Every row comes from one small tree of marks. Brackets hold a mark, then the marks that hang from it, in alphabetical order. Every link used is in the known rows. Which tree was each row made from?
Known rows
{suvep {vode {sekog lamib}} zofin}: [ 10.1 -28.0 -18.7  20.6 -41.2  -8.1 -13.0   9.3  11.8   4.9  -3.0 -23.0
   6.3  -0.7   6.2 -11.3   8.5  -4.7 -45.0  17.9  37.4  14.3]
{lamib {sekog {petaf fumerap} vode}}: [-21.0 -18.6 -26.1   9.0  -0.9 -15.3 -10.4 -13.4   0.9  19.5  25.6   6.5
   5.9 -32.5  23.1  16.5  -2.6 -39.0  11.2   6.0  26.4  26.2]
{vode {pova {petaf {fumerap losep}}} {sekog lamib} {suvep zofin}}: [  7.9  -0.7 -71.2  56.4 -29.5  -5.6 -31.0 -14.8  53.7  -0.1  36.3 -26.9
  33.9  36.1  34.0  12.6  30.1  -9.7  30.0  54.3  59.4   7.7]
{zama {vode pova {sekog {petaf fumerap}} {suvep zofin}}}: [ 18.2 -16.2 -71.7  68.7 -25.1 -11.5 -37.9   5.1   7.9  14.9  24.3  13.0
  15.6   6.2  25.7  15.9  50.3 -45.7   3.4  21.6  35.4  10.5]
{zofin {pova {petaf fumerap}}}: [ -4.1  -4.6 -26.7   7.7   2.5 -13.4   5.5   1.0  -0.1  13.3   0.1   0.4
  29.7  -3.2  39.4  39.5  18.4 -34.4   4.0   4.9  38.0  18.3]
{zama {vode {suvep zofin}}}: [ 25.9  11.5 -18.8  44.3  -8.9  -0.7 -16.7  14.9  -0.9   5.5  11.0  16.9
 -15.0   2.7  27.2   6.2  30.7 -28.1   2.9  -8.2   5.7   2.1]
{petaf {fumerap losep}}: [-20.5  18.3  -3.5  13.9   3.6  -5.7   2.5 -26.3  -0.9  -7.7  16.8  -5.2
   5.9   1.7   3.9   7.7 -16.7  -7.0  22.8   6.8  19.5  17.9]
{zama {vode pova}}: [ 21.4  -9.9 -24.2  31.5   6.7  -3.6   6.3   4.5  17.9  -1.0 -16.0   6.0
 -11.0  12.1  13.4   0.1  19.2  -6.5 -14.5  -8.2  -9.0  -2.8]
{fezunip {zofin {pova petaf}}}: [ 19.7  -6.6 -16.2  -7.2  -3.6 -17.7  31.0  11.1   4.5  23.2  10.1 -17.4
   9.0  10.7  48.6  39.1  45.5 -37.9  11.3   7.4  36.2   2.7]
{suvep {vode pova sekog}}: [ 20.9 -39.6 -29.4  23.8  -4.0 -12.4 -17.6   5.8  18.0  15.6 -11.8 -19.8
   2.7  14.0  -7.3 -13.7   6.9 -10.0 -37.2  29.4  14.1   2.7]
{vode {sekog lamib} {suvep {zofin {pova {petaf {fumerap losep}}}}}}: [  9.4  17.5 -45.9  38.9 -45.4 -10.0 -26.4  -9.2  35.8  12.9  33.2 -32.1
  35.5  18.9  52.1  33.0  37.6 -21.7  20.7  61.7  67.4  22.7]
{sekog lamib {petaf {fumerap losep}} {vode pova {suvep zofin}}}: [  4.6  -7.0 -54.9  46.3 -46.9 -12.0  -8.8   0.3  63.6  38.9  19.8 -23.6
   2.2  19.6  29.2   1.9   8.3 -11.3  28.0  26.9  54.7  30.3]
{vode pova {sekog {lamib {suvep zofin}} {petaf {fumerap losep}}}}: [ -6.4 -15.9 -50.9  40.3 -56.0 -18.8 -18.3  -1.6  45.9   5.4  34.0 -11.2
  14.5  -5.8  22.0  13.2  14.1 -13.1  29.3  33.8  86.2  39.2]
{pova {petaf {fumerap losep}}}: [-13.4   8.8 -20.1  18.5  10.5  -1.4  -5.0 -17.6  13.0 -13.0  23.1  -3.5
  22.8  -8.2  23.5  33.8  -6.4 -22.4  39.1   8.5  33.4  22.1]
{vode {pova {petaf {fumerap losep}}} sekog}: [ -4.0  -2.8 -53.4  38.2   3.8  -6.5 -20.2 -23.5  32.7  -7.8  24.5 -17.8
  33.3  16.0  16.3  21.4  16.2 -21.7  27.2  39.0  40.1  12.8]
{vode {pova {petaf {fumerap losep}}} sekog {suvep zofin}}: [  8.8   2.7 -73.7  62.7  -8.1 -12.3 -40.2  -8.7  32.4   4.6  38.5 -14.0
  31.5  33.8  27.4  19.9  35.6 -36.0  41.4  39.6  57.3  10.2]
{sekog lamib {petaf fumerap} {vode suvep}}: [  0.5 -17.3 -22.7  16.0 -37.3   3.0 -11.2 -12.9  37.4  34.3  22.3  -5.1
   8.8 -10.0  18.6   6.2  -1.4  -7.6  12.8  37.7  26.4  15.6]
{sekog {lamib suvep} {vode pova}}: [ 15.1 -21.6 -16.5  13.9 -26.8  -7.3  14.8   7.2  64.6  31.7   1.4  -4.9
 -22.4   6.3  11.7 -18.8  -3.3   2.6  -1.7  17.1  36.0   8.8]
{suvep {vode {sekog lamib}} {zofin {pova {petaf {fumerap losep}}}}}: [  3.8 -13.5 -36.4  31.3 -44.2 -20.8 -10.2   2.2  28.3  10.9   5.9 -37.9
  30.1  -2.6  50.3  34.2  16.5 -31.2 -16.6  35.2  80.9  45.6]
{sekog lamib petaf {vode {suvep zofin}}}: [ 18.6 -13.3 -26.8  19.1 -55.6   1.0 -15.8  21.0  45.2  40.7  17.6 -11.9
  -5.3  -6.8  25.6   1.5  16.7  -9.0   8.2  19.4  31.3  20.4]

Write each row's tree
[ 25.3 -25.1 -40.1  35.7 -23.8  -1.2 -27.1   7.8  26.6   4.1   1.2  -6.0
   3.8 -11.6  14.2  12.5  37.9 -17.0 -10.3  26.5   4.8   9.7]  {zama {vode pova {sekog petaf}}}
[ 10.7  13.8 -38.4  36.1 -43.5 -12.5  -3.1   1.4  53.4  40.4  22.5 -24.4
  11.7  12.6  61.1  27.4  21.1 -32.5  24.0  29.1  66.4  34.6]  {sekog lamib {vode {suvep {zofin {pova {petaf {fumerap losep}}}}}}}
[ 11.8  -6.2 -45.0  52.6 -51.7  -0.1 -34.7  -7.2  10.8   2.8  32.0   8.0
  17.5 -14.9  33.0  18.5  39.4 -24.9  -2.5  34.5  37.3  14.7]  {zama {vode {sekog lamib {petaf fumerap}} {suvep zofin}}}
[ 17.7 -18.5  -9.7  13.1 -20.1 -30.0   6.8  36.0  -8.3  29.6 -28.2 -13.2
  -3.4   0.7  28.8  10.8  13.5 -33.2 -36.7 -16.0  39.5  27.7]  {suvep vode {zofin pova}}
[ 11.7 -20.5 -59.9  39.2 -13.6   1.0 -29.1 -22.1  47.9   3.3  24.9 -17.4
  41.3  31.3  21.9   9.8  27.0  -0.5  10.3  67.3  35.1 -13.4]  {vode {pova {petaf fumerap}} {sekog lamib} suvep}
[ 25.0 -13.9 -26.7  22.8 -21.5   3.7  -2.7  -2.9  66.7  39.0  -0.1 -24.0
 -10.5  33.5   9.8 -24.4   6.5  16.5  -4.5  41.2   5.4 -12.3]  {sekog lamib {vode pova suvep}}
[  5.2  11.1 -36.0  33.7 -69.2 -13.5 -31.8  -4.1  30.6  24.4  30.7 -34.4
  24.8   3.8  39.4  26.3  33.9 -11.9  17.7  65.8  62.4  31.0]  {vode {sekog lamib {petaf {fumerap losep}}} {suvep {zofin pova}}}
[ 16.6  10.6 -25.1  22.3 -13.4 -24.6 -15.3  16.3  11.5  48.1  14.9 -12.7
 -14.5   9.3  44.9   0.8  31.8 -45.9  -0.5  17.9  28.6  11.3]  {lamib {sekog {vode {suvep {zofin pova}}}}}
[ -4.8 -48.4  -7.4   8.0 -33.3 -16.3  -2.4   6.1  21.0  14.2   7.8  12.3
   7.6 -47.6  22.3  21.6 -25.5 -15.2  -0.8  16.0  63.1  38.6]  {sekog {lamib {suvep vode}} {petaf fumerap}}
[ 30.2  11.6 -29.1  52.2 -22.3   2.4 -35.8   2.9  -0.9   4.8  25.3   8.7
  -7.5   5.9  20.1  -1.3  47.0 -32.8  -4.5  21.1   7.6  -1.4]  {zama {vode sekog {suvep zofin}}}
[  9.9  -3.7 -55.0  44.9 -19.9   1.4 -32.0 -30.4  64.5  -0.6  34.7 -31.7
  35.8  31.9  24.8  14.3  17.0   4.9  32.7  77.9  39.4   0.9]  {vode {pova {petaf {fumerap losep}}} {sekog lamib} suvep}
[ 19.4 -19.1 -67.3  66.1 -45.5  -6.6 -29.6  -1.3  30.8   9.4  20.0   0.5
  18.7  10.8  32.8  11.5  45.4 -15.6  -7.4  35.8  40.4   6.8]  {zama {vode pova {sekog lamib {petaf fumerap}} {suvep zofin}}}
[  0.0 -29.8 -51.2  31.9 -17.8  -7.2 -12.8 -14.2  47.6  -1.4  26.2   4.7
  30.7   2.6  24.5  14.9  16.4 -13.9  13.6  42.5  67.5   8.3]  {vode {pova {petaf fumerap}} {sekog {lamib suvep}}}
[ 23.1 -10.9 -42.3  37.7 -33.7  -6.3   1.0  14.1  56.4  40.3   1.8 -17.5
 -11.8  40.5  18.1 -24.4  20.1   1.0  -7.9  15.3  26.7  -3.6]  {sekog lamib {vode pova {suvep zofin}}}
[ -9.0 -23.9 -30.5  29.4 -54.2 -14.0 -23.5  -3.4  18.2   3.7  17.1 -26.4
  18.9 -22.9  18.7  15.5  -2.8 -16.8  -9.2  28.0  66.8  47.0]  {suvep {vode {sekog lamib {petaf {fumerap losep}}}} zofin}
[  1.6 -19.7 -14.8   7.2 -52.9  -8.3  -6.3  26.5  27.6   6.6  14.3   8.2
  -2.2 -31.0  24.7  14.7  10.8  -8.1  17.0  -3.2  60.2  30.0]  {sekog {lamib {suvep zofin}} petaf}
[ 19.1 -26.7  -2.4  11.4 -47.7 -29.9  13.0  37.9  20.8  30.6 -15.7  -7.9
 -10.8 -15.3  39.2   8.7   4.8 -21.2 -28.8   1.3  70.2  35.1]  {sekog {lamib {suvep vode {zofin pova}}}}
[ -6.5 -54.6 -53.6  37.1  -1.5 -46.8 -15.7  23.6   0.6  14.2   9.2  18.0
   6.4 -28.5  35.8  21.5  -1.7 -59.2   7.6 -13.6  84.7  39.6]  {lamib {sekog {petaf fumerap}} {suvep {vode pova} zofin}}
[-18.2 -17.8 -16.0   0.3 -30.5  -1.0   1.2 -12.5  14.3  -2.6   6.3  -1.9
  23.0 -17.8  15.2  17.2  -6.6   9.3   2.1  12.1  28.0  16.7]  {sekog lamib {petaf fumerap}}
[ 18.4 -10.5 -29.9  25.3 -33.4  -2.3 -26.6  25.9  21.9  44.8  19.2   0.9
  -6.9 -11.3  20.3   5.7  24.4 -37.9  18.0   5.3  27.0  21.6]  {sekog petaf {vode {suvep zofin}}}
[ 27.1 -12.3 -21.9  27.8 -76.5 -12.7 -16.3  27.9  29.9  18.7  11.7   0.8
  -6.1 -38.8  53.1  27.3  52.0 -30.8 -12.4  26.4  62.2  42.1]  {zama {vode {sekog {lamib {suvep {zofin pova}}} petaf}}}
[ 30.7   4.6 -11.1  33.1 -33.0  16.3 -26.8 -18.3  32.3  -0.8  20.7  -9.8
  -2.6   1.5  17.6  -5.0  29.9  10.2 -12.7  61.0  -8.7 -10.9]  {zama {vode {sekog lamib} suvep}}
[  8.5 -31.9 -43.4  42.4 -41.6  -8.5 -15.6 -10.7  39.1   1.5  20.4  13.4
   7.5 -23.1  27.9  15.7  22.7 -14.5  -0.7  38.6  51.4  23.1]  {zama {vode pova {sekog {lamib suvep} {petaf fumerap}}}}
[  6.3 -46.2  -2.7   2.6  -4.6 -25.3 -27.6  18.5   8.8  11.0  14.5   9.2
  -5.4 -59.5  27.5  21.7 -13.7 -38.1  13.2  17.3  45.9  33.7]  {lamib {sekog petaf} {suvep vode}}
[  0.9  12.5 -20.8   5.5  -0.4 -24.3  33.8 -14.9   4.2  16.2  26.4 -22.5
  15.4  14.5  53.6  50.4  31.4 -41.9  34.7  13.7  56.5  19.9]  {fezunip {zofin {pova {petaf {fumerap losep}}}}}
[ -2.0 -25.3 -54.0  27.8  13.3  -9.2   6.5  -2.3  32.5  25.3   3.9   2.4
  15.9  12.2  22.5  12.3   9.3 -37.2   7.4  -5.2  33.3  13.2]  {sekog {vode {pova {petaf fumerap}}}}
